What can hang from each mark
H: Q
V: B C S
S: V X
Q: V
B: H V
M: B C Q
C: H M X

Every row comes from one small tree of marks. Brackets hold a mark, then the marks that hang from it, in alphabetical order. Every link used is in the known rows. Which tree was each row made from?
Known rows
(V B (C H) S): [  9.4  12.3 -28.0  -1.6  15.5 -11.7   8.6  -7.9   1.7 -19.7 -25.8  10.8
   8.4   7.9 -29.7 -10.1   2.5  18.4  -2.0  15.0 -21.5  -8.3]
(B (H Q) V): [-31.6 -20.0  21.9 -11.5  -4.0  12.9  -9.2 -22.3  23.0  -8.1  14.0   0.5
  30.7  22.3   2.8  11.0 -23.1 -47.4  -0.1 -10.9  14.1 -15.9]
(H (Q (V B (C X)))): [-13.0  11.3 -14.9  13.4 -12.1  12.8   3.3  -5.0   9.2   3.1  16.9  15.5
  22.9  -3.8  -0.8 -24.6  -8.0  14.9 -20.7 -10.8   1.3  15.0]
(H Q): [ -0.6  -0.8  -4.2   1.2 -12.6  -0.7   4.5   3.5  22.0  -2.7  15.9   0.7
  19.3   1.4   1.6   0.3   8.1  28.2  -8.8  16.1  13.4  22.8]
(M (B H) C): [ 20.6 -18.7  27.0 -23.1  24.2  -7.0 -21.1 -18.8  -1.9  15.1  -8.8 -29.1
 -25.9  -3.1   9.4  23.7  -9.3  34.6  -3.5  12.0  14.3  -9.5]
(S (V (B (H Q)) C)): [-25.0   2.7 -30.3 -23.1  18.4  -5.4   6.5 -20.0   5.6 -18.5 -10.4   7.3
   4.4  18.2 -13.2  -7.9   3.1  12.9  -5.1   1.6  19.0   1.0]
(C H M X): [ -8.1   4.2  37.2  -4.5  21.1  15.3 -10.5  29.4 -35.7  16.3   2.1  -6.1
 -25.8  17.1  40.2  14.2  26.4  -7.4  21.5 -34.5 -21.7  -8.0]
(S (V C) X): [  2.3  13.9 -32.9  -0.1  -4.3 -22.8  40.6  13.1  -0.4 -29.0   1.2  -5.8
  -3.5  15.0   4.2  15.8  18.8  29.8  10.2   6.8  16.8  13.1]
(M (Q V)): [ 18.0 -14.9   6.2  -0.3 -15.6   4.1  -2.3   3.2   1.1  13.6  22.4  -2.9
 -24.0 -42.1  12.8   8.2   9.8 -19.3  -5.8  10.4  14.6  10.2]
(V B (C X) S): [ 22.0  24.0 -38.4  19.0   4.2 -12.0   5.8   9.7  -6.3  -6.4  -2.0  19.0
   9.8  -2.5 -21.2 -27.5   6.8  15.2   1.9  11.1 -17.1  -0.5]
(H (Q (V (C X) S))): [ -0.1  12.7 -18.0  25.7 -29.8   7.2  -2.5   9.8  13.6  -6.2  14.7   8.0
  32.3   1.7  -0.5 -10.9  -7.2   9.3  -4.5  -2.3   0.6  12.2]
(S (V (C M))): [ -6.7   4.1  -5.1  -7.5   0.8 -13.6   0.2  17.8  -9.3   1.8 -18.3  -9.2
 -14.8  14.5  -5.1  -3.9   9.1  16.0  13.1   1.1  17.5  12.3]
(S (V B (C H M))): [-20.3   6.7 -15.4 -23.2  32.4  -5.1   3.8  -5.1 -14.9  -8.6 -23.4   3.5
 -16.7  18.8  -3.1  -5.4  12.2  15.7   1.7  -6.5   4.7  -0.2]
(V S): [ 20.7   0.8  -6.7  13.9 -15.7 -12.8   9.8  16.7  16.6  -9.1  -4.2  -3.2
  14.0  -8.5  -9.1  10.2  21.3   1.7  17.4  38.1 -10.0  -1.0]
(C M X): [  3.6  10.8  28.0   9.5   3.6   5.4  -4.2  41.7 -30.4  32.6  18.3  -2.2
 -19.8   2.1  27.6  -8.3  25.6   3.0  17.9 -23.7  -4.5   8.1]
(H (Q (V C))): [ -9.4   3.7  -2.9  14.4 -28.6   7.0   1.4   2.9  17.0   3.4   8.4   2.6
  23.6  -1.3  -6.5 -14.9 -12.1  16.3 -14.9  -4.1   7.9  20.0]
(M B Q): [ 54.0 -26.9   5.8 -18.6  24.4  -7.6 -16.6  -5.1  -0.2  10.7  23.9 -24.0
 -46.0 -22.9  25.2  16.2   9.9  25.9  -8.6  11.7  28.8  -5.2]
(V C): [ 14.9  -2.8  12.6   8.4 -25.3 -17.8   4.9  19.6   5.4  16.5 -17.5 -13.1
  -9.3  -3.2 -27.8 -17.7  -7.5  21.1   0.4  10.0   4.7  23.1]
(M C): [ 15.0  -0.1  16.2   0.3  -9.5 -13.8  -6.5   7.1  -1.6  19.6 -10.6  -8.6
 -16.8 -28.1  -3.4  15.2   6.0  23.5   1.2  39.7   2.1  27.7]
(H (Q (V B))): [-18.5   4.3 -10.0   4.4  -5.6  14.6   9.8 -13.7  18.0   0.3  17.2  14.6
  25.6  -9.1   1.9 -15.1   1.3  12.0 -22.6   0.5   1.7  11.5]
(Q (V B (C M) S)): [ -8.3  15.8  -5.0  15.9  -7.7   4.4  10.5   6.3  -8.5  12.3  -9.8  11.6
   9.9  -9.5 -19.0 -30.9  -5.3  -3.1  -5.9 -12.7 -15.7  -5.6]
(V (C (M B)) (S X)): [ 36.9  21.8 -17.2  13.6  -3.8 -26.9  18.0  35.1 -13.4  -8.9   0.4 -14.7
   1.8  24.7  -8.8  -0.7   4.2  53.3  14.4  -8.2   7.2   0.0]
(B H V): [-26.2 -26.8  38.8 -11.4  -3.3   8.8  -3.5 -17.0  16.3   3.0   0.4  -6.3
  12.3  11.8  -1.1  11.3 -18.0 -64.0   8.4  -6.3   3.1 -23.9]
(B H (V C)): [-20.5 -21.6  33.6  -6.5 -12.8   1.1  -8.7 -10.9  11.2   5.4  -9.5  -9.0
  10.8  19.0 -17.4  -1.5 -34.0 -52.4   6.5 -15.0   7.6 -16.3]
(B (H Q) (V C S)): [-15.9  -7.0  -1.7   2.4 -16.7   1.2 -15.1 -12.1  21.3 -20.8   4.0   2.1
  43.1  33.6 -16.4   5.4 -35.2 -38.4   7.9  -8.5  12.9 -17.8]

Which tree is each row?
[  4.0   5.0  -6.4  -3.0  12.7  -8.5  -9.4  19.3 -18.6   3.7  -8.7 -11.1
 -22.2  18.4  12.1  -4.2   9.3  17.2  15.1 -11.7  14.4   2.0] => (S (V (C (M B) X)))
[ 18.1  17.0 -35.1   7.9   3.1 -18.8  12.9   1.0   5.2  -8.6 -14.4  13.4
  12.2  -2.6 -38.1 -25.9   2.2  25.6  -4.6  22.6  -9.6   3.0] => (V B C S)
[-17.6   3.3 -13.6 -19.2   9.2  -4.3  10.3 -21.6   8.0  -0.2  -4.0   9.3
  11.5  12.8 -33.5 -28.2 -13.4  26.2 -22.0  -9.8  12.1   7.3] => (V (B (H Q)) C)
[ -3.1  14.6 -40.3  -6.7   5.3 -10.2   8.2 -15.8  12.6 -22.2  -4.6  14.9
  32.2  18.4 -37.9 -18.6  -7.9  23.0  -7.8   5.2   4.6  -5.7] => (V (B (H Q)) C S)
[ 27.7   5.0 -20.4  -1.5  -0.1  -3.5 -16.8  -9.9 -13.1   7.7  17.1  10.1
 -23.6 -55.9   9.2  19.1   5.0   1.9  -9.8  33.9  11.8  15.8] => (M C (Q (V B S)))
[-21.4 -12.2   3.0  -2.6  -6.9   8.7 -10.4 -18.0  25.8 -23.4  13.6   4.9
  45.3  26.2  -0.2  17.9 -19.0 -49.6  10.1   0.0   8.3 -25.3] => (B (H Q) (V S))
[-14.4 -11.4   9.7  -0.8  -5.2   0.5  13.1 -10.7  17.1 -23.5  10.4  -0.6
  30.3  19.5   2.2  26.0  -8.8 -56.2  18.2   0.1  -1.2 -32.2] => (B H (V (S X)))
[ 25.3  -3.9  -3.5  -5.3  -3.7   1.0 -26.3  -6.9 -14.4  -2.0   4.4  -2.4
 -28.2 -43.0  20.8  43.8   3.4  -8.9   1.6  27.8   2.9   8.4] => (M (C H) (Q (V S)))
[ 27.7 -29.6  13.7 -20.4  11.4   5.5 -20.4 -18.8  -2.8  11.0  17.7 -25.4
 -34.7 -12.1  14.4   8.2 -16.7  -0.3 -11.9 -23.6  30.2 -21.2] => (M (B H) (Q (V C)))
[ 43.3   1.1  -6.1   0.1  -3.9  -9.3 -28.0  12.8 -22.4  17.8  28.6  -0.9
 -42.5 -48.2  27.6  28.4  14.0   9.8   3.4  30.5  20.1  30.5] => (M (C X) Q)
[  4.5   3.9   3.4  28.7 -36.9  -0.2   6.5  14.1   8.0   6.8 -14.4  -2.5
  13.9 -13.5 -18.8 -14.9  -9.5 -14.7   4.6   4.0 -15.2  -0.7] => (Q (V C S))
[  8.9  -6.7  10.6  16.9 -10.9  -6.4 -11.7   5.7   8.1  -8.9 -18.2  -2.2
  12.0  10.9 -10.4   5.6 -20.6 -39.5  14.2  10.8 -16.0 -12.9] => (B (V (C H) S))
[-31.4  -8.2  16.9  -4.5   0.3  19.2  19.1 -22.4   8.1  13.0  -1.5   9.1
   6.9 -19.2  -6.0 -16.6   0.8 -28.2 -14.7 -10.0 -14.1 -14.2] => (Q (V (B H)))
[ -0.2   8.1  -5.6  -3.1  20.8   0.7   3.7  -5.2 -14.3   4.6 -12.5  10.6
 -15.1   2.5  -8.3 -21.9   1.5  11.2  -9.8 -11.9 -21.1   1.5] => (V B (C H X))
[  3.2  -0.4  11.0  -9.4   2.0  -3.4 -14.3  -5.3  -0.3   0.6 -12.0  -6.5
  -8.0  -9.8   8.2  31.2   2.7  27.8  -2.1  29.0  -2.5  21.6] => (M (C (H Q)))
[-30.7  -2.3 -25.0 -27.8  28.3   2.4  11.6 -25.8  10.6 -20.8  -0.7   9.9
   6.1  10.9   3.0   4.9  19.1   1.1  -2.8  10.1  14.3  -6.8] => (S (V (B (H Q))))
[ -1.2 -14.5  29.3   7.8  -8.1  -2.2 -10.1   1.5   5.3   6.5 -18.0  -6.7
  -2.3   6.9  -7.7  -1.3 -24.5 -37.2   4.5  -0.1  -9.9  -4.0] => (B (V (C H)))
[-26.2  12.8 -46.4 -24.3  29.6  -5.3  49.0 -21.8   6.5 -43.3  20.9  12.1
  12.8  18.6  16.6  20.9  30.7  22.0  -2.9   1.6  17.6  -6.1] => (S (V (B (H Q))) X)
[-11.5  -7.1  26.5  13.2 -25.5   8.9   5.3   3.4   2.6  14.2 -21.9  -8.0
  -3.8 -10.4 -10.0 -10.7 -13.2 -17.2  -4.0 -12.0 -17.8   0.6] => (Q (V (C H)))
[ -3.9  -1.1   6.6   3.1   6.8  17.2  -9.5   5.3  -2.2 -11.1  12.1   2.1
   1.9  11.9  35.9  20.8  17.4  -3.5   7.7  -8.9 -18.9  -0.7] => (C (H Q) X)
[ -4.8   1.1  -1.6 -13.8  19.6  -6.0  10.5 -13.7  -2.7   2.3 -25.3   5.0
 -12.3   2.4 -25.2 -19.5  -3.2  21.5 -16.2  -0.4 -13.8   5.1] => (V B (C H))
[-16.9   2.8   2.9   5.5  11.8  28.1  -5.6  -6.6  -5.2  -9.0  13.0  11.9
   5.8   5.1  36.4  10.3  12.3 -15.3  -2.2 -20.0 -26.9  -8.7] => (C (H (Q (V B))) X)
[-25.8 -14.8  16.7  -6.3 -13.7   5.4 -13.6 -16.1  18.2  -5.3   4.3  -2.2
  29.2  29.7 -13.2  -1.5 -39.2 -36.2  -2.0 -19.5  18.5  -8.4] => (B (H Q) (V C))
[  2.0 -13.7  45.4 -26.6  41.4   6.4 -10.1   8.0 -21.4  14.6 -15.0 -26.0
 -32.9  24.7  27.3  17.5  13.2  24.8   7.0 -27.6  -7.3 -19.5] => (C H (M B))
[ 20.8  28.0 -49.4  10.6   3.8 -24.4  39.3   3.9   2.4 -24.4   0.4  15.1
  17.0   3.1 -28.6 -14.5  10.3  39.9  -4.9  16.5  -7.2   3.4] => (V B C (S X))
[ -6.1  -8.6  32.9 -21.7  16.7  13.1 -10.4  11.5 -27.2  13.6   2.5  -9.2
 -33.9  -2.7  28.5  22.2  15.7  -9.7   6.1 -26.5   0.1  -4.7] => (C H (M (Q V)))
[ -7.3   9.3 -29.1  -5.0  18.1  -6.4   5.3  -2.3  -7.7  -7.1  -8.4   9.8
 -11.6   3.6  -1.6 -14.1  13.4   7.4   1.9   5.4   4.1   5.0] => (S (V B (C X)))
[-11.8   9.6 -23.0  10.6  -8.1  11.9   9.0 -10.3  20.0 -10.4  17.0  17.2
  35.3  -6.3   0.0 -10.3   3.6  10.4 -15.5   7.9  -2.1   5.0] => (H (Q (V B S)))
[ 22.0 -11.3   2.9   3.0 -22.4  -1.4  -5.7   7.1  -2.7  15.4  15.6  -5.0
 -25.2 -36.7   1.2  -0.4  -1.3 -11.0  -7.2   4.2  17.9  15.6] => (M (Q (V C)))
[  1.7   5.2   5.2  29.6 -27.4   9.8  -1.3  13.7  -2.8   0.1 -13.3  -0.4
   8.9  -6.6  -1.2  -5.0  -6.3 -27.2  11.0  -9.2 -28.7 -10.7] => (Q (V (C H X) S))
[ 11.1   1.7  19.0   1.7   3.8  -0.2 -17.4   6.8 -16.6  10.3  -9.1  -6.0
 -23.4 -17.1  21.7  29.7  11.1   6.1  10.1  20.6 -17.2  13.3] => (M (C H X))
[-16.3   3.7   9.0  12.3  -1.6  17.3   7.3  -7.3  -8.8  13.4 -10.5  10.2
  -4.9 -13.5  -2.3 -24.5  -7.3 -18.9 -12.6 -21.7 -27.6  -6.9] => (Q (V B (C H X)))
[ -3.0   1.1  19.4  27.6 -32.9   8.7   3.4  15.8  -3.1  23.5  -5.0  -2.7
  -2.5 -17.5  -4.4 -23.1 -10.2 -19.5  -0.6 -15.0 -14.5   6.1] => (Q (V (C X)))
[ 20.8   4.0  26.2  11.7  26.3   7.8 -21.1  30.5 -31.0  25.6  20.7  -8.8
 -19.5  14.9  41.1  -3.9   9.3  -4.5  18.4 -31.8  -5.4 -20.1] => (C (M (B (V S))) X)
